What can hang from each mark:
lodil: divu torum
torum: zepi
lazut: feru
zepi: lazut topus torum
divu: zepi
feru: lazut nidi topus
topus: zepi
bosup: divu torum

Every row comes from one small tree of marks. Brackets hold a mark, then the marks that hang from it, in alphabetical order. Every link used is in the known rows. Which tree was each row made from?
Known rows:
[torum [zepi [lazut [feru nidi]] topus]]: [-2.78 -2.26 -0.05 -1.34 -2.41  3.15  4.42  0.65  2.01 -1.41  2.87 -1.36
 -0.86 -4.21 -2.01 -0.77 -4.08 -1.29  0.48 -2.22]
[lazut [feru nidi topus]]: [-0.01 -2.09 -3.32  1.91 -2.63  0.81  0.52  0.54  2.23 -1.53  1.92  0.48
 -2.81  0.45 -2.63 -0.01 -3.76 -1.78  2.30 -3.12]
[divu [zepi topus]]: [-1.25 -0.15 -2.54  1.70 -2.51  2.48  4.96 -0.43 -2.61 -1.97  3.76  0.97
 -1.08 -3.14 -0.81  0.36 -1.52  0.71 -0.31 -2.63]
[feru lazut nidi [topus [zepi torum]]]: [-0.36 -2.58 -3.93  3.46 -1.43 -1.20 -3.20  2.96  1.37  0.89  0.94  6.04
 -1.99  0.77  0.11  1.00 -0.42 -0.72  1.61 -0.72]
[divu [zepi [lazut feru] topus torum]]: [-4.65 -0.78 -0.82  2.16 -1.51  1.27  3.96 -0.08 -3.02 -0.91  3.84  0.35
 -1.50 -4.84 -1.65 -0.29 -2.19 -1.89 -0.93 -0.79]
[zepi [lazut [feru nidi]] topus torum]: [-3.33 -3.21  0.37  0.19 -1.09  0.97  3.23  1.07  0.18 -1.58  2.18  1.24
 -2.01 -3.19 -1.36 -0.49 -3.23 -1.79 -0.62 -0.19]
[zepi [lazut feru] topus torum]: [-4.57 -2.43 -0.22  0.88 -0.66  0.52  4.07  0.64 -2.10 -2.23  2.99  1.24
 -2.31 -3.50 -0.53 -0.37 -1.66 -0.64 -1.25 -1.17]
[topus [zepi lazut torum]]: [-4.03 -2.79 -1.26  1.48 -0.17 -1.07 -0.93  2.12 -2.21 -0.71  2.64  4.30
 -1.02 -3.03  0.43  2.13  0.53  1.65 -0.37 -1.71]
[divu [zepi lazut topus torum]]: [-3.21 -0.31 -0.95  1.68 -1.23  0.87  3.11  0.54 -3.60 -0.77  4.51  1.20
  0.45 -6.17 -0.69  0.44 -1.51  0.16 -0.97 -0.32]
[topus [zepi [lazut feru] torum]]: [-5.39 -3.25 -1.08  1.90 -0.64 -0.57 -0.13  1.47 -1.67 -0.88  1.84  3.42
 -2.96 -1.74 -0.53  1.40 -0.19 -0.39 -0.36 -2.14]
[torum [zepi [lazut [feru topus]]]]: [-2.62 -0.69 -2.74  1.01 -2.07  0.90  0.65  0.47  0.78 -0.63  4.30 -1.93
 -0.47 -4.02 -2.21 -0.15 -3.01 -0.60  2.03 -3.93]
[zepi lazut topus torum]: [-3.15 -2.00 -0.34  0.38 -0.31  0.12  3.24  1.13 -2.68 -2.12  3.79  2.07
 -0.37 -4.82  0.41  0.39 -0.98  1.42 -1.25 -0.77]
[torum [zepi lazut topus]]: [-2.58 -1.13 -0.88 -1.17 -1.60  2.34  4.44  0.64 -0.85 -1.83  4.50 -0.56
  0.79 -5.90 -0.15  0.08 -1.83  1.95 -0.20 -2.87]
[zepi [lazut [feru nidi topus]] torum]: [-2.00 -2.20 -1.75  1.97 -1.32 -0.83 -1.39  1.47  1.12 -0.30  2.80  0.71
 -1.30 -2.52 -2.48  0.04 -3.65 -2.24  1.58 -0.86]
[lodil torum]: [-1.00 -0.77 -1.10  1.03 -2.31  1.24 -0.31  0.76  0.18 -2.74  4.04  1.05
 -0.88 -0.34  0.61  0.61 -0.66  3.46 -0.45 -2.28]
[lazut [feru nidi [topus zepi]]]: [-1.92 -2.65 -3.64  2.73 -2.93  1.17 -0.37  1.04  1.58 -1.05  1.15  1.78
 -3.53  1.81 -2.44  1.23 -1.75 -1.94  2.18 -3.81]
[lodil [torum [zepi [lazut feru]]]]: [-3.83 -0.48  0.26 -0.24 -2.55  2.29 -0.11  0.66  1.61 -1.42  4.87 -2.14
 -0.24 -2.97 -0.83 -0.32 -2.25  1.33  0.05 -2.61]
[torum [zepi [lazut feru] topus]]: [-3.98 -1.53 -0.71 -0.73 -1.98  2.78  5.30  0.07 -0.26 -2.01  3.76 -1.36
 -1.11 -4.58 -1.11 -0.67 -2.54 -0.10 -0.11 -3.35]
[bosup torum]: [ 0.76 -2.49 -2.62  2.28 -1.51  0.01  0.60  1.97  0.70 -1.49  2.93  3.00
 -1.48 -1.67 -0.51  0.36 -1.65  1.10  0.34 -1.01]
[lodil divu]: [ 0.83  0.04 -2.80  1.18 -0.94  1.86 -0.01  3.59 -0.43 -2.69  3.20  2.41
 -2.36 -1.38 -0.48  0.05 -0.98  2.44 -0.24 -4.02]
[topus [zepi [lazut [feru nidi]] torum]]: [-4.17 -3.91 -0.37  1.23 -1.01 -0.17 -1.01  2.02  0.60 -0.23  1.11  3.49
 -2.71 -1.40 -1.40  1.30 -1.70 -1.57  0.31 -1.23]
[feru lazut nidi [topus zepi]]: [ 0.16 -3.16 -5.06  2.75 -2.37  0.42 -1.47  2.63  2.50  0.13  0.16  3.88
 -1.91  1.81 -0.46  1.05 -1.10 -0.75  1.89 -2.69]
[lazut [feru topus]]: [-1.19 -1.39 -4.02  2.69 -2.24  0.38  1.33  0.10  0.03 -2.16  2.75  0.40
 -3.07  0.06 -1.76  0.11 -2.21 -0.52  1.56 -4.08]
[lodil [divu [zepi topus]]]: [-0.30  1.92 -2.84  2.16 -2.20  4.01  3.19  2.41 -2.45 -2.28  4.34  0.69
 -1.62 -3.11 -1.32 -0.37 -0.96  0.73 -0.95 -3.52]
[zepi torum]: [-0.71 -1.52 -1.43  1.39 -0.42 -1.27  0.12  1.04 -1.67 -1.73  3.45  4.81
 -1.87 -2.53  0.55  0.76 -0.86  2.47  0.15 -1.25]
[bosup [divu zepi]]: [ 0.06  0.65 -2.63  2.53 -1.92  1.84  1.86 -1.43 -1.19 -0.54  4.07  2.06
 -0.61 -0.08 -1.94  1.17 -1.04 -0.28  2.26 -1.76]

Which tree is each row?
[-2.48 -2.28 -2.16  2.23 -1.16 -0.91 -3.07  2.43 -0.05  0.38  2.77  2.86
 -0.04 -2.50 -1.25  2.03 -0.86 -0.46  1.54 -1.12] | [feru nidi [topus [zepi lazut torum]]]
[-1.59 -1.89 -4.64  4.14 -0.94 -1.63 -2.33  2.39 -0.91  0.25  1.73  5.96
 -2.31  0.38  0.95  1.09  1.14  0.42  0.99 -1.71] | [feru lazut [topus [zepi torum]]]
[-1.51  1.43 -1.02  2.87 -1.32  1.71  3.50 -1.55 -3.44 -0.71  5.25  3.19
 -0.77 -1.54 -1.14  0.57  0.22 -0.68  0.98  0.46] | [bosup [divu [zepi topus torum]]]
[-1.07  3.03 -0.16  0.30 -2.63  4.93  0.73  2.97 -0.05 -2.94  6.47 -0.60
 -0.45 -2.71  0.35 -1.02  0.24  3.58 -1.27 -3.05] | [lodil divu [torum [zepi topus]]]
[-2.69 -0.87 -2.05  0.97 -2.05  2.34  4.78  0.17 -2.51 -1.49  3.75 -0.89
  0.47 -5.09 -1.21  0.52 -2.16  0.13 -0.65 -2.36] | [divu [zepi lazut topus]]
[-2.48  2.27  0.39 -0.45 -2.19  4.83  0.55  3.57 -0.05 -2.39  6.51 -2.53
  1.11 -4.60 -0.05 -0.88 -0.38  2.98 -1.67 -2.80] | [lodil divu [torum [zepi lazut topus]]]
[-4.05 -3.02 -1.36  0.15 -1.62  2.09  5.74  0.27 -0.96 -2.95  2.21 -0.87
 -2.20 -2.37 -1.10 -0.30 -2.36 -0.63 -1.00 -3.18] | [zepi [lazut feru] topus]
[-2.79 -3.69 -0.71 -0.52 -2.05  2.52  4.86  0.76  1.22 -2.37  1.40 -0.85
 -1.93 -2.06 -1.96 -0.38 -3.84 -1.86 -0.27 -2.18] | [zepi [lazut [feru nidi]] topus]
[-2.88 -1.99 -1.21  0.73 -2.90  3.19  4.75  0.13  0.33 -0.98  2.27 -1.68
 -1.12 -3.34 -3.08 -0.28 -4.37 -3.09 -0.03 -1.74] | [divu [zepi [lazut [feru nidi]] topus]]
[-1.77  0.38 -1.47  2.41 -1.62  0.87  3.27  0.01 -3.63 -1.27  4.56  3.05
 -1.08 -4.25 -0.30  0.30 -0.82  0.75 -0.53 -0.59] | [divu [zepi topus torum]]
[-2.41 -2.09 -2.53  3.38 -2.00 -0.37 -2.08  1.37  0.53 -0.32  1.92  3.85
 -3.59  0.76 -1.88  1.17 -0.97 -1.94  1.85 -1.85] | [lazut [feru nidi [topus [zepi torum]]]]
[-4.87 -3.80 -2.13  1.21 -1.54  0.96  1.55  1.22 -0.56 -1.55  1.09  1.37
 -2.92 -0.69 -1.09  1.47 -0.87 -0.42 -0.12 -4.07] | [topus [zepi [lazut feru]]]
[-0.84  2.44 -1.79  2.91 -1.21  2.43  1.47  2.74 -3.50 -1.51  5.08  2.77
 -1.67 -4.15 -0.80 -0.45 -0.23  0.77 -1.25 -1.42] | [lodil [divu [zepi topus torum]]]
[ 0.20  2.20 -2.25  3.17 -0.82  0.96 -1.84  3.27 -2.40 -0.61  4.83  3.63
 -1.62 -3.75 -1.04  0.04 -0.86  1.22 -0.16 -1.73] | [lodil [divu [zepi torum]]]
[-0.07  2.99 -1.95  2.72 -2.76  3.48 -2.24  2.96 -0.67 -1.69  5.47 -0.15
 -0.64 -1.54 -1.01 -0.02 -0.67  2.25 -0.76 -2.72] | [lodil [divu zepi] torum]
[-3.28  0.13 -2.93  3.83 -1.69 -0.61 -0.70  0.37 -2.04  0.49  4.38 -0.19
 -0.75 -4.27 -2.72  0.25 -2.66 -2.34  1.23 -1.38] | [divu [zepi [lazut [feru topus]] torum]]
[-1.70 -1.17 -0.85  1.57 -1.51  1.82  1.04  0.26  2.34  0.42  4.36 -0.09
 -0.50 -1.72 -2.85 -0.29 -2.19 -2.49  2.25 -0.22] | [bosup divu [torum [zepi [lazut feru]]]]
[-1.43 -2.76 -2.79  1.19 -2.27  0.69  0.21  1.20  2.30 -0.98  1.96 -1.38
 -1.19 -1.56 -3.00  0.15 -4.39 -2.30  1.89 -2.79] | [zepi [lazut [feru nidi topus]]]
[-3.51 -2.70 -0.73  1.14 -0.35 -0.95  0.71  1.11 -1.02 -1.34  2.69  2.25
 -2.22 -3.18 -0.82  0.18 -2.25 -0.16 -0.20 -1.43] | [zepi [lazut feru] torum]
[-0.50 -2.13 -3.87  2.23 -2.61  0.70 -1.26  1.58  1.01 -0.90  1.93  2.60
 -1.62  0.43 -1.48  1.95 -0.97  0.09  2.15 -3.45] | [feru nidi [topus zepi]]
[-2.00  0.89  0.10 -0.12 -2.97  3.42  2.55  0.14 -0.14 -2.75  5.94 -0.37
  0.09 -2.83  0.84 -0.26 -0.33  3.53 -0.58 -2.28] | [lodil [torum [zepi topus]]]
[ 0.99  0.20 -2.73  4.06 -2.11  1.52  0.69 -0.16 -0.03  0.38  4.44  2.20
 -0.32 -0.36 -2.55  0.72 -1.17 -1.62  2.12  0.42] | [bosup [divu zepi] torum]
[-3.25 -1.58 -2.36  2.58 -0.82 -1.31 -0.51  0.95 -1.11 -0.86  3.57  0.69
 -1.62 -2.93 -1.62  0.17 -2.12 -1.09  0.90 -1.82] | [zepi [lazut [feru topus]] torum]
[-3.68 -1.62 -2.79  2.86 -0.70 -1.34 -2.20  1.97 -2.31 -0.22  3.54  2.81
 -0.44 -2.86 -0.35  2.15  0.68  0.73  0.81 -2.15] | [feru [topus [zepi lazut torum]]]
[ 0.00  0.47 -2.24  3.74 -2.49  3.05  4.09 -0.64 -1.11 -0.54  4.71  1.32
 -0.36 -0.75 -2.27  0.23 -0.60 -2.13  1.11  0.65] | [bosup [divu [zepi topus]] torum]
[-1.35 -0.43 -0.50  0.84 -1.51  2.91  3.58  0.35  0.60 -0.36  5.47 -0.14
  1.39 -3.53 -1.59 -0.09 -0.91 -0.87  1.25  0.39] | [bosup divu [torum [zepi lazut topus]]]
[ 2.03 -2.65 -4.68  2.01 -2.06  0.09 -0.62  2.12  3.18 -0.31  1.02  2.61
 -1.20  0.47 -0.69 -0.15 -3.17 -0.50  2.05 -1.97] | [feru lazut nidi topus]
[-1.91 -2.80 -3.23  1.49 -2.19  0.63 -1.39  2.11  1.05 -0.33  1.94  0.71
  0.02 -1.45 -1.83  2.07 -1.59 -0.48  1.75 -3.16] | [feru nidi [topus [zepi lazut]]]
[-1.05 -2.44 -5.70  3.47 -1.88 -0.04 -0.64  2.12  0.25 -0.45  0.94  3.83
 -2.22  1.51  0.43  1.16  0.44  0.34  1.22 -3.76] | [feru lazut [topus zepi]]
[-1.43 -0.18 -1.74  2.98 -2.03  2.94  3.93 -0.16 -1.06  0.05  4.83 -0.58
  1.16 -2.61 -2.62  0.38 -1.24 -2.69  0.74  0.94] | [bosup [divu [zepi lazut topus]] torum]
[-1.92  0.53 -1.08  2.40 -0.54  0.17 -0.03 -0.52 -2.28  0.78  4.88  2.25
  0.89 -3.11 -1.80  1.27 -0.96 -0.82  1.56  0.49] | [bosup [divu [zepi lazut torum]]]
